What can hang from each mark
bonub: vebaz
potiv: muti
vebaz: bonub
muti: bonub fesupek mora potiv vare
vare: muti tivet
fesupek: muti nade
mora: muti

Known rows, with every way that one mark hangs from another
muti[bonub fesupek vare]: [  6.5  -2.0   0.8   9.7  24.4 -23.4   1.6  26.2  -5.3   1.1 -13.9  10.3
  -7.2   3.1   5.8   3.0  15.4 -31.1 -10.0 -44.9  13.5 -12.6   9.1   7.3
 -27.9 -13.5   0.4  30.7]
muti[bonub potiv]: [-12.6  -3.3   9.7   0.0   6.5 -13.8  -5.8  39.2   0.4   2.2 -13.6  25.2
  -2.8   7.4  -5.8   3.6  30.7 -43.0   7.9 -36.8  20.9  -8.5  16.3  -4.3
 -29.2  -0.1  11.7  36.4]
potiv[muti[bonub[vebaz] fesupek mora]]: [ -7.6  -7.0   9.0  -8.4  30.9 -15.4   9.0  31.2   7.1  -5.3 -12.2   8.8
  -9.6  -2.3  -5.1  19.9  24.1 -29.8  -4.0 -37.1   7.5   0.4  -7.8   8.7
  -9.5   1.1  13.3  16.0]
mora[muti[bonub[vebaz] fesupek[nade] potiv]]: [ -3.1   4.7  -2.1   1.0  25.3 -30.6   4.1  43.8   3.2   6.1  -9.7  18.2
  -9.6   7.1 -27.4 -10.5  24.1 -33.7   8.1 -34.3 -13.6   2.6  -1.7  -3.0
 -28.2  -8.6  17.5  35.6]
potiv[muti]: [ 11.5  -4.5  21.1  -7.3  22.2   0.5  -9.9  54.1   5.3   1.7   1.4  28.1
  -2.8   1.1  -1.0  10.7  36.2 -43.0 -10.1 -30.0  32.7 -13.4  15.2   4.1
 -25.5 -11.9   3.9  30.7]
vare[tivet]: [ 11.6   0.5  11.7   0.7   2.0   4.9   1.4  37.6  -4.1   5.1  -7.7  43.4
  -5.7   4.8  -2.0 -15.7  33.4 -35.9 -12.2 -21.8  31.8  -9.6  25.7   3.6
 -24.0  -1.5   3.2  30.1]
fesupek[muti[mora potiv vare[tivet]] nade]: [  8.3  15.1  17.5   0.0   7.6   5.9   5.0  27.6   0.2   4.9 -28.6  32.7
   9.3 -10.5 -31.0 -14.7  38.3 -38.4   1.8  -7.1  12.9   0.3  10.3  27.4
 -22.9 -18.6 -13.1  22.9]
fesupek[muti[potiv vare[tivet]]]: [  7.3   4.3  10.5   3.9  14.5   1.1  -1.2  29.3   2.1  -1.2 -20.2  20.8
   9.0  -6.2 -10.2  -0.9  32.7 -45.5  -3.0 -16.6  27.1  -0.2  11.2  14.0
 -21.2 -17.9 -10.4  33.8]
fesupek[muti[bonub] nade]: [  5.2  18.8  17.1   0.0  -3.8  -4.8   1.9  50.1 -12.0   8.9  -8.3  19.2
  15.2  13.1  -9.4 -14.6  43.9 -64.5   1.5 -31.9  13.8 -12.9  24.4  -8.4
 -40.9 -11.1   3.9  25.6]
fesupek[muti[bonub mora potiv] nade]: [ -9.3  13.0  19.3  -5.4  -1.4  -5.2   2.5  43.8  -2.6   5.9 -25.4  23.6
  13.8   2.8 -24.0  -9.5  41.4 -58.0  19.2 -25.8   6.0  -2.9  12.7   7.6
 -36.5  -5.4   3.3  23.9]
muti[bonub[vebaz] fesupek potiv vare[tivet]]: [ -8.0  -5.9  -8.7   7.9  28.7 -27.0  10.4   9.8   0.3  -3.6 -19.7   4.0
  -8.1  -2.0 -10.8  -0.1  13.3 -20.2  -6.4 -31.6   7.3  11.3  -4.8   6.2
  -3.7   1.9   8.2  32.5]
vare[muti[fesupek[nade] mora] tivet]: [ 25.7   6.2  12.2  -1.7  -2.3  -0.6   8.6  25.6   9.2   9.8 -25.7  38.8
  -6.9   5.9 -25.3 -40.6  34.9 -41.0 -19.9 -14.6  11.7  -4.0  11.4  21.5
 -31.8  -5.5  -1.3  24.9]
muti[fesupek vare]: [ 22.1   2.5   5.2   7.0  29.0 -13.4   0.9  29.0  -0.2   3.8  -7.0  24.9
  -8.2   0.3   5.7   9.2  20.8 -39.0 -17.7 -38.8  17.5 -20.7  11.3  16.6
 -27.3 -19.4  -6.1  33.4]
muti[bonub fesupek mora]: [ -2.9  -3.7   4.2   0.0  10.2 -16.7   7.3  27.2  -2.2   1.7 -18.4  26.0
  -8.4   6.4  -3.8   0.8  23.7 -34.6  -1.7 -40.6  10.1 -11.6  10.6  11.7
 -28.3  -1.3   7.8  24.9]
vebaz[bonub]: [  5.2   4.5   9.9   6.2   8.9  13.3  -3.9  42.2  -4.2  11.5  -1.3  35.9
  -9.8   4.6  -1.3   1.1  31.8 -46.3 -12.7 -25.1  21.6 -12.7  15.1  -8.4
 -43.5  -8.1  17.1  33.5]
vare[muti[mora potiv] tivet]: [  2.5  -9.0  10.7  -3.9  -1.5   9.6  -2.7  28.6  21.9   4.1 -29.6  40.1
 -10.1  -4.8 -22.8 -18.8  34.3 -44.6  -5.2  -3.1  26.8  -0.5   5.8  20.5
 -21.8  -2.8   1.8  29.3]
muti[bonub fesupek[nade] mora vare]: [  4.1   5.4  10.9   5.7  12.5 -19.0   9.7  24.7  -4.3   5.1 -21.8  21.5
  -5.7   0.9 -13.8 -10.9  23.1 -28.6  -5.1 -35.7   2.1 -13.6   9.4  23.8
 -28.6 -15.7  -2.6  19.8]
potiv[muti[bonub[vebaz] mora vare]]: [-12.4 -14.5  15.0  -2.0  25.3  -4.3   6.5  29.3  15.9  -5.8 -14.3   9.8
 -10.8 -11.2 -11.5  26.1  25.7 -27.5  -5.5 -25.1  19.0  -7.3  -5.7  15.5
  -2.3 -14.9   3.0  14.0]
potiv[muti[bonub vare]]: [ -1.1 -10.0  17.1  -1.7  22.5 -12.9  -4.6  43.2   3.8  -4.6 -11.5   5.3
  -2.6  -5.0   2.7  15.3  24.4 -33.2  -7.5 -29.0  31.8  -9.6   9.8   6.5
 -22.2 -17.6   0.8  26.8]
bonub[vebaz]: [  5.2   1.3   6.3   0.9  15.8   7.8   5.9  42.3   4.5   9.4   3.1  38.3
  -7.7   4.7  -6.3   8.8  40.3 -51.3 -13.5 -32.0  19.0 -19.5  14.6  -6.1
 -14.0  -3.8  10.1  24.7]
vare[muti]: [ 16.2  -3.7  10.0   2.2   3.9   7.0  -6.9  45.6  14.1   9.3 -10.1  34.0
  -6.9   8.1  -6.0  -7.1  41.7 -69.3 -17.9 -23.0  31.5 -21.8  16.3   2.2
 -32.5 -14.0   1.3  32.3]
vare[muti[fesupek potiv]]: [ 14.2  -1.9   3.2   1.3  20.4 -11.3  -8.7  33.5  15.7   5.8 -17.7  24.6
  -6.6   8.3 -13.1  -0.5  30.6 -60.3 -12.6 -34.6  12.6 -12.8   4.5   9.9
 -32.5  -6.7   6.4  40.5]

Rows
[  9.6   7.8  15.2   2.1  13.8   9.8   3.4  32.5   3.6   0.7 -19.2  28.7
   3.5  -9.0  -5.4  13.2  36.5 -58.2  -8.4 -21.8  22.0 -23.6  11.0  23.7
 -25.8 -31.0 -15.5  19.3]	fesupek[muti[mora vare]]
[  0.1  -7.6   2.1   0.2  35.6 -22.6   9.2  20.1   2.0 -10.0 -12.8  -6.1
  -8.6  -6.1  -5.0   3.8  17.9 -14.0 -20.4 -28.6  16.0  10.3  -4.7   5.8
  -1.7  -2.1   6.9  22.7]	potiv[muti[bonub[vebaz] fesupek vare[tivet]]]
[ 20.2  -0.8  13.4  -0.3  42.7 -13.7  -4.3  37.3   6.6  -5.0  -5.4   9.1
  -6.5  -4.7   2.5  20.3  19.8 -33.5 -23.0 -39.9  20.2 -12.0   4.7  18.8
 -26.6 -22.4  -5.4  30.7]	potiv[muti[fesupek vare]]
[ 14.6  -8.0  -4.6   6.2  31.9 -19.7  -2.8  28.6   8.5  -3.2 -19.0  26.8
 -16.1 -10.2 -11.3 -10.6  12.9 -14.7  -6.0 -19.2  12.0   2.6  -1.6  22.1
 -26.8 -27.1  -3.2  41.1]	mora[muti[fesupek potiv vare[tivet]]]
[ 28.1   9.4   5.6  -0.9  19.3 -15.9   0.8  54.6  -1.8  10.0  -1.0  41.3
 -12.1   7.1 -14.4 -19.7  30.4 -36.2  -7.2 -32.6   1.5 -13.8  15.8   6.4
 -47.8 -26.3   5.8  36.8]	mora[muti[fesupek[nade]]]
[ -1.3   4.5  15.5  -9.3  22.8 -15.0  12.3  37.9   4.4   0.5 -11.5  14.8
  -4.7   1.0 -23.3   1.2  29.8 -28.9  -5.3 -33.8  -2.2  -0.5  -1.3   9.9
 -18.0   2.0  13.2  15.0]	potiv[muti[bonub[vebaz] fesupek[nade] mora]]
[ 28.0   9.7  22.4  -0.5  37.0 -16.4   0.6  43.2   1.6   3.3  -5.3  13.1
  -1.9   0.4 -11.2   1.9  25.8 -32.8 -20.0 -32.7   9.8 -12.6   9.0  20.0
 -29.7 -22.6  -7.6  27.6]	potiv[muti[fesupek[nade] vare]]
[  4.7   5.6  20.6 -10.0  16.7 -19.5   4.3  40.1  -1.0  -1.0 -17.4  14.5
  -3.3   1.0 -15.1  -4.6  27.0 -28.8  -2.0 -36.1   3.4  -5.6   5.7  13.8
 -33.1  -3.8   6.1  17.5]	potiv[muti[bonub fesupek[nade] mora]]
[ -9.7 -15.3  11.4  -1.2  19.2  -2.6  11.5  22.1  11.4  -7.4 -18.0   9.9
 -12.4 -15.4 -12.5   5.7  24.4 -10.5 -11.1 -16.6  25.0   9.5  -2.5  16.0
   5.5  -7.6   1.8  12.5]	potiv[muti[bonub[vebaz] mora vare[tivet]]]
[  0.8  -8.2  13.8  -5.2   5.3  10.2  -7.7  35.9  25.0   4.4 -23.2  37.5
  -8.4  -1.0 -23.2  -0.3  35.9 -59.0  -1.2 -17.1  22.8 -14.8   5.0  19.1
 -27.0 -10.1   0.5  30.4]	vare[muti[mora potiv]]
[  1.1 -10.1   9.2  -2.9  25.5 -18.8   5.2  17.9   4.5  -8.0 -28.6   4.9
  -9.4 -13.3  -4.4   2.4  12.9  -5.8 -11.3 -23.6  21.3   7.4  -3.0  28.1
 -16.5  -9.7  -1.9  20.5]	potiv[muti[bonub fesupek mora vare[tivet]]]
[  1.9   8.4   6.5   7.6  13.9 -30.2   7.0  20.1  -7.5   4.0 -22.8  12.7
  -0.6   5.1 -17.4 -23.2  19.6 -16.5  -1.6 -28.5   7.9   7.1   9.5  13.0
 -26.8  -2.0   2.1  33.7]	muti[bonub fesupek[nade] potiv vare[tivet]]
[ -6.6 -10.1   7.6   5.2  -2.5  -1.7   7.0  17.9   2.7  -0.8 -25.7  29.2
 -10.8  -7.2  -7.5 -12.2  23.6 -17.5  -4.6 -17.1  27.8  -2.8  12.2  19.7
 -16.1 -10.1  -2.2  19.2]	muti[bonub mora vare[tivet]]
[-20.1 -13.4   3.4   7.2  12.0  -3.4  11.3  11.9   7.3  -3.0 -26.1  21.2
 -12.3  -9.7 -21.7   2.5  22.0 -15.5   3.9 -15.5  15.9   7.5  -4.2  17.5
   2.0  -0.5   4.8  19.1]	muti[bonub[vebaz] mora potiv vare[tivet]]
[ 14.6  -3.3   0.4   1.4  13.9 -12.5  -2.4  25.8  11.5   2.7 -22.8  24.3
  -6.7   5.4 -13.8 -17.9  28.9 -45.0 -14.2 -20.1  18.0   1.8   4.9  10.5
 -25.7   3.0   2.6  40.7]	vare[muti[fesupek potiv] tivet]
[  6.9   3.4  20.2  -2.7  25.2 -21.4   4.9  34.4   1.5  -1.8 -20.6   7.9
  -5.0  -6.2 -15.6   3.2  21.3 -21.5  -5.0 -30.9   4.8  -5.2   0.6  28.0
 -27.7 -17.0  -2.4  19.0]	potiv[muti[bonub fesupek[nade] mora vare]]
[ 10.4  -1.2   1.2   6.1  28.2 -16.0   1.9  17.6   0.7  -1.2 -19.1  22.7
  -7.1  -2.8  -5.6  -2.0  16.5 -21.2 -12.1 -25.2  16.5   0.0   4.8  20.6
 -19.0 -10.6  -2.1  36.2]	muti[fesupek potiv vare[tivet]]
[ 11.0  -9.2  13.2  -0.8  -7.8  14.3   3.5  30.4  18.1   6.2 -23.6  43.1
 -10.9  -1.7 -16.7 -24.4  35.3 -45.7 -15.8  -5.2  32.9 -12.2  12.2  17.9
 -21.1  -4.6   0.8  22.8]	vare[muti[mora] tivet]
[ 25.6  13.0  23.3  -7.6  29.5 -13.0  -1.7  52.7  -1.6   8.5  -1.4  21.0
  -1.7   6.9 -10.0  -3.3  33.3 -38.8 -15.1 -36.6   9.5 -11.4  11.1   9.0
 -37.7  -7.0   5.4  32.0]	potiv[muti[fesupek[nade]]]
[-14.1  -0.1  10.1   2.5  12.2  -5.8  -0.7  27.4   5.9  -3.3 -29.8  12.1
   6.2  -6.8 -10.8  14.9  25.4 -50.5  11.3 -25.0  17.9  -7.4   1.9  18.5
 -24.4 -22.2  -3.6  25.3]	fesupek[muti[bonub mora potiv vare]]
[  5.2   3.2   4.3   2.3   1.9 -24.8   1.3  30.9   3.4   5.1 -28.7  13.4
  -1.8  11.8 -24.3 -39.2  30.1 -41.6  -3.2 -23.0   8.9  10.0   8.3   1.6
 -33.2   8.0   9.3  36.0]	vare[muti[bonub fesupek[nade] potiv] tivet]
[ -7.9 -13.3   0.5   6.9  20.2 -22.0 -10.7  40.7  12.6  -2.1 -15.4  17.1
 -12.3  -5.9 -11.5   3.1  17.4 -28.8  11.3 -24.7  16.1  -4.4   5.7   9.3
 -33.4 -32.4   3.6  38.9]	mora[muti[bonub potiv vare]]
[  1.4   1.9   4.4   4.7   2.6  -8.5   3.3  27.8  -9.3  -1.1 -20.8   7.4
   6.6  -1.7   0.9 -10.3  31.5 -43.5  -6.0 -22.3  32.5   1.1  14.8   2.1
 -23.3 -15.6  -4.1  29.2]	fesupek[muti[bonub vare[tivet]]]
[  7.4 -10.1  23.5  -5.9  20.0   6.3   0.3  30.4  14.6  -6.5 -20.6  28.3
 -10.4 -17.1 -10.8   5.7  25.0 -16.8 -14.7  -8.9  33.3  -1.7   3.9  30.3
 -13.4 -21.3  -9.0  20.9]	potiv[muti[mora vare[tivet]]]
[ -8.2  -7.0  14.5  -7.4  22.3  -6.8  -0.2  47.1   6.8  -0.3  -0.9   9.0
  -5.7   4.2  -4.1  14.6  34.5 -40.3  -3.2 -32.3  21.5  -1.0   5.5  -9.8
 -10.7   1.8  16.2  24.3]	potiv[muti[bonub[vebaz]]]
[  2.1  -0.3   8.8  -0.8  24.8  -8.6  -0.5  27.5   5.9   3.1 -19.6  39.5
  -7.6  -1.8 -11.8  12.0  23.6 -40.1  -0.7 -36.0   6.1 -11.9   5.9  22.4
 -29.3  -3.5   6.6  32.8]	muti[fesupek mora potiv]
[ -9.3 -15.5   3.4  -3.5  -8.1   6.1  10.0  22.3  18.4   1.8 -23.3  24.1
 -14.8   1.8 -22.8 -21.6  35.8 -42.4  -9.0 -12.9  22.2   3.2   0.4   4.3
  -5.0   1.3   9.3  15.8]	vare[muti[bonub[vebaz] mora] tivet]
[  5.0   0.0   2.1   8.7  25.9 -35.5  -2.8  39.6   2.2   3.4 -20.2  15.3
  -7.7  -0.3 -20.6 -11.2  18.0 -21.7   8.0 -32.1  -2.9  -0.6   2.6  13.6
 -40.2 -29.3   3.1  40.6]	mora[muti[bonub fesupek[nade] potiv vare]]
[-14.9   3.1   9.2  -6.0   5.8  -4.0  -0.9  34.9   2.7  -0.6 -25.0  21.6
   7.2  -0.7 -12.3   7.2  35.6 -59.0  17.5 -27.2  13.9  -4.8   5.9   8.6
 -31.6  -7.3   7.1  26.3]	fesupek[muti[bonub mora potiv]]
[  3.4  10.3  14.0   2.4  -6.4  -0.8  10.0  28.2  -7.8   4.8 -27.7  19.5
   9.7  -6.9 -18.0 -24.0  34.2 -35.9  -3.3 -12.1  17.6  -0.3  15.5  18.0
 -25.6 -16.3 -10.1  17.5]	fesupek[muti[bonub mora vare[tivet]] nade]
[ 24.8  -8.3  -2.9   6.4  26.9 -14.5   1.9  27.4   5.3  -2.5 -13.7  26.9
 -18.6  -7.9  -3.7 -16.1  16.6 -16.1 -17.3 -21.3  18.8  -2.7   5.8  19.8
 -27.0 -33.1  -4.0  37.3]	mora[muti[fesupek vare[tivet]]]
[-19.9   2.3   5.6  -4.6  12.8  -1.6   6.9  31.1   4.8  -1.0 -19.7  14.8
   4.5  -2.1 -16.0  16.9  37.8 -58.5  15.4 -27.8   7.3  -2.2   1.3   1.8
 -12.8   1.4  10.9  21.5]	fesupek[muti[bonub[vebaz] mora potiv]]
[ 20.0  -5.3  12.8  -2.0  32.3 -12.8  -0.2  28.0   4.5  -3.7 -11.5  14.0
  -7.6  -9.6   0.6   3.7  18.8 -19.1 -24.4 -26.7  24.5  -0.9   4.5  20.5
 -19.0 -16.1  -4.8  31.9]	potiv[muti[fesupek vare[tivet]]]
[ -6.9 -11.2  21.0  -3.8  18.7  -5.4  -4.2  35.1  11.5  -2.5 -20.3  15.3
  -6.7 -12.7  -5.9  20.4  23.8 -25.3  -3.2 -23.6  26.0  -7.4   2.2  21.1
 -17.2 -20.1  -4.5  18.0]	potiv[muti[bonub mora vare]]
[ -6.8  -8.3   7.1   0.0   1.8 -10.9 -10.8  37.4  14.9   3.8 -22.8  16.3
  -0.9   7.7 -15.5  -6.4  33.8 -60.8   4.5 -26.1  24.0  -7.8   7.4  -3.6
 -29.8  -2.5  10.2  35.3]	vare[muti[bonub potiv]]
[  4.9  -3.0   7.5   8.0  14.6  -2.0  -2.6  27.3   4.4   2.4 -16.4  35.0
  -5.5  -5.0  -8.6  -4.2  23.8 -28.8  -5.9 -17.6  28.4  -4.8  11.6  15.4
 -18.4  -9.2  -5.4  33.6]	muti[potiv vare[tivet]]
[-17.7 -10.7   6.9   6.2   4.6  -7.4   3.4  15.1   5.0  -0.9 -32.5  26.3
  -7.1  -8.9 -14.7  -6.7  19.5 -16.1   6.4 -14.5  24.5   3.4   5.7  21.5
 -16.7  -6.1  -1.7  23.9]	muti[bonub mora potiv vare[tivet]]
[ 10.9  -0.5   3.8   6.9  34.9 -16.9  -2.4  26.3   4.1   2.3 -12.9  24.6
  -8.8  -0.5  -5.0  17.4  18.3 -38.5  -9.1 -39.5  12.0 -13.8   5.0  20.4
 -24.9 -19.2  -3.6  38.1]	muti[fesupek potiv vare]
[  2.9  -9.2 -10.1   9.3  33.0 -25.3   7.4  31.2   5.4  -2.4  -8.9   8.9
 -21.1  -2.5  -6.4   4.8  17.1 -27.1 -10.7 -35.4  -0.3  -5.6  -4.1   5.5
 -17.6 -29.0   7.8  30.4]	mora[muti[bonub[vebaz] fesupek vare]]
